What can hang from each mark
loluz: funun
mefa: bapegu
kupe: fifab
bizug: fifab
funun: dolab loluz
bapegu: dolab mefa zupa
reme: fifab
dolab: fifab
zupa: bapegu
fifab: bizug dolab kupe reme

In the rows, zero is written as 128.
Known rows, with every way that one mark hangs from another
loluz{funun{dolab{fifab{bizug}}}}: [127 127  84 132  99  76 137 109 105 134 155  65  92  85 157 146  90 122
 101 120 108 126 144 140 106]
kupe{fifab{dolab reme}}: [141 152 111 149  87  79 120 100 121 111 131  94 104  94 159  68 100 111
 118 125  90  99 115 140  81]
reme{fifab{bizug dolab kupe}}: [137 140 112 166  49  38 119  85 149 135 104 107  84 125 156  93  80  63
 137 141 120  98 130 192 101]
fifab{bizug dolab kupe reme}: [146 154  97 148  71  54 103  84 109 129 121 123  63 104 166  91  85  80
 101 118 115  81 150 190  55]
funun{loluz}: [124 153 121 142 105 121 171 142 117 101 147 120 123 127 132 119  81 110
 121 123 134 100 136 162 118]
loluz{funun{dolab{fifab{bizug kupe}}}}: [120 141  88 140  76  65 133 104 101 149 155  64  86  98 154 147  78 114
  99 121 117 113 154 151  95]
bapegu{mefa}: [135 120 127 122 110 104 146 161 150  92 150 101 103 130 151 132 114 140
 131 128 129 130 108 154 108]
bapegu{dolab{fifab{kupe reme}} mefa zupa}: [138 150  84 168 120  76 161 134  96 118 125  72  91  95 161 128  93 188
 104 118 129  90 151 150  68]
bapegu{dolab}: [135 125 102 147 124 116 161 132 120 115 127 148 152 117 132 128  88 122
 114 134 145 106 105 131 107]
kupe{fifab{dolab}}: [143 148 123 134  83  88 130 106 151 123 127  99 133 106 146  74 101  87
 129 132  97 114  94 149 109]
dolab{fifab{reme}}: [149 137 104 143 100  88 152 124  91 101 150 102  70  68 148 106  92 169
 128 119 105 126 141 136  74]
zupa{bapegu{dolab}}: [140 105 109 144 123 121 146 134 103  89 122 159 156 117 121 133  77 123
 112 129 128  79 111 137 129]
funun{dolab loluz}: [105 167 115 152 106 113 158 129  93 106 143 110 133 114 136 129  76 102
 106 131 131  76 141 147 104]
bizug{fifab{dolab kupe reme}}: [120 177 105 141  85  60 127  95 116 111 143  99  73 105 152  51  98 110
 116 128  88  88 128 148  70]
bapegu{dolab{fifab{bizug kupe reme}} mefa zupa}: [144 136  66 175 112  52 142 117  89 130 122  70  73  90 168 124  95 171
  98 112 127  85 164 165  62]
bizug{fifab}: [122 144 114 129 111  92 152 124 128  99 158 111 100 118 129  82 108 126
 140 126  94 126 102 122 113]
reme{fifab{bizug dolab}}: [144 126 109 161  76  54 121  91 150 115 106 110  86 110 156  94  96  71
 139 142 109 112 116 177 117]
mefa{bapegu{dolab{fifab{bizug kupe reme}} zupa}}: [143 120  60 163 111  86 143  81 116 143 110 101  81 106 164 113  81 168
 102 104 136  80 152 151  77]
funun{dolab{fifab} loluz}: [114 167 107 157  88 103 166 125  85 114 148  84 119  79 139 116  76 130
 115 132 123  85 153 148  92]
mefa{bapegu}: [135 103 114 112 111 133 145 118 169 111 133 129 109 138 146 121 101 142
 131 120 139 120 105 140 118]
reme{fifab{bizug}}: [139 114 109 165  77  60 136 107 129 111 125 112  82 120 144 119  87 101
 149 134 120 122 124 154 118]
funun{dolab{fifab{bizug}} loluz}: [121 151  93 163  76  82 146 108  79 126 147  82 103  72 145 116  75 113
 113 128 123  81 163 160  84]

Rows
[137 128  91 153 143  99 171 146 128 110 123  79 117  98 151 131 107 179
 115 123 127 114 123 148 105]  bapegu{dolab{fifab} mefa zupa}
[139 143  84 161 146 109 176 123 113 121 118 115 127  89 132 123  89 152
 115 122 121 112 122 143 108]  bapegu{dolab{fifab} zupa}
[136 131 112 170  51  45 134  97 128 132 123 109  80 136 141 116  73  90
 144 134 128 110 138 170 105]  reme{fifab{bizug kupe}}
[140 134  80 166 146  88 162 141  99 101 127  73  93  82 163 127 107 198
 108 117 121 103 140 137  79]  bapegu{dolab{fifab{reme}} mefa zupa}
[154 141  89 153  61  50 129  96  85 132 148  98  48  75 152 105  77 138
 121 113 114 107 167 164  49]  dolab{fifab{bizug kupe reme}}
[150 136  97 154  73  51 100  82 111 125 129  94  86  84 165  68 101  93
 115 118  91  97 125 152  74]  kupe{fifab{bizug dolab reme}}
[125 144  79 148  80  56 127  98  76 138 159  60  68  88 165 137  75 132
  90 114 111 102 172 143  73]  loluz{funun{dolab{fifab{bizug kupe reme}}}}
[144 134  76 166 108  65 149 125 123 141 121  75  99 104 157 129  95 150
 110 119 134  98 143 173  83]  bapegu{dolab{fifab{bizug kupe}} mefa zupa}
[140  93 114 140 119 112 141 156 118  80 129 126 150 124 138 142  94 146
 111 128 135  80 109 143 127]  zupa{bapegu{dolab mefa}}
[120 169  94 169  52  68 144 100  76 143 144  81  98  83 144 113  66 102
 109 127 133  70 177 173  71]  funun{dolab{fifab{bizug kupe}} loluz}
[147 146  87 163  85  80 159 114  83 129 135 117 109  82 143 111  70 162
 108 129 139  92 149 134  60]  bapegu{dolab{fifab{kupe reme}}}
[138 112  80 144 139 125 167 104 148 126 109 109 119 109 150 121  95 174
 117 116 137 103 116 135 117]  mefa{bapegu{dolab{fifab} zupa}}
[155  81  93 153  92  82 129 137 107  98 130 103 120  84 145 131  94 152
 114 125 129  84 129 154 107]  zupa{bapegu{dolab{fifab{bizug}} mefa}}
[121 141  90 137 112  85 146 117  85 114 160  61  83  81 162 139  88 157
  95 119 103 117 150 119  90]  loluz{funun{dolab{fifab{reme}}}}
[117 155  99 131  87  84 151 116 106 139 155  64 104 106 148 147  75 132
 103 124 118 118 146 141 104]  loluz{funun{dolab{fifab{kupe}}}}
[119 138  98 128 109  97 152 123 110 123 156  67 103  91 150 146  89 135
 105 124 108 128 134 129 112]  loluz{funun{dolab{fifab}}}
[145 154 105 148  73  77 152 115  91 121 152 101  68  85 145 106  78 158
 123 118 115 111 155 151  57]  dolab{fifab{kupe reme}}
[146 119 104 151  85  97 151 123  94 115 123 133 142  98 123 122  64 140
 114 130 129  77 132 150 105]  zupa{bapegu{dolab{fifab{kupe}}}}
[149  94 107 144 104 103 145 150 111  88 131 104 134  93 140 132  92 169
 117 132 129  89 121 143 116]  zupa{bapegu{dolab{fifab} mefa}}
[128 127  75 143  98  66 129 102  77 125 159  61  69  75 167 143  90 141
  93 115 104 113 160 129  83]  loluz{funun{dolab{fifab{bizug reme}}}}
[120 171  85 180  56  57 136  93  47 133 148  74  75  73 155 111  62 124
  99 120 127  57 194 162  48]  funun{dolab{fifab{bizug kupe reme}} loluz}
[148 111 102 157  87  79 137 138  86  94 135  96 110  93 151 124  79 179
 106 124 132  68 152 146  83]  zupa{bapegu{dolab{fifab{kupe reme}} mefa}}
[141 126 102 151  79  81 159 145 130 130 139  86 122 103 150 125  91 165
 116 138 152 106 131 149  75]  bapegu{dolab{fifab{kupe}} mefa}
[152 135 100 143  54  62 134 104 115 145 144 103  76  90 139 111  79 114
 131 120 120 121 146 176  77]  dolab{fifab{bizug kupe}}
[148 104 101 148 107 109 152 127  97  97 125 134 142  86 124 124  73 149
 118 130 122  85 121 139 118]  zupa{bapegu{dolab{fifab}}}
[148 133  92 143  99  72 103  93 113 108 126 125  66  87 168  93 100  89
 104 120 104  95 133 174  70]  fifab{bizug dolab reme}
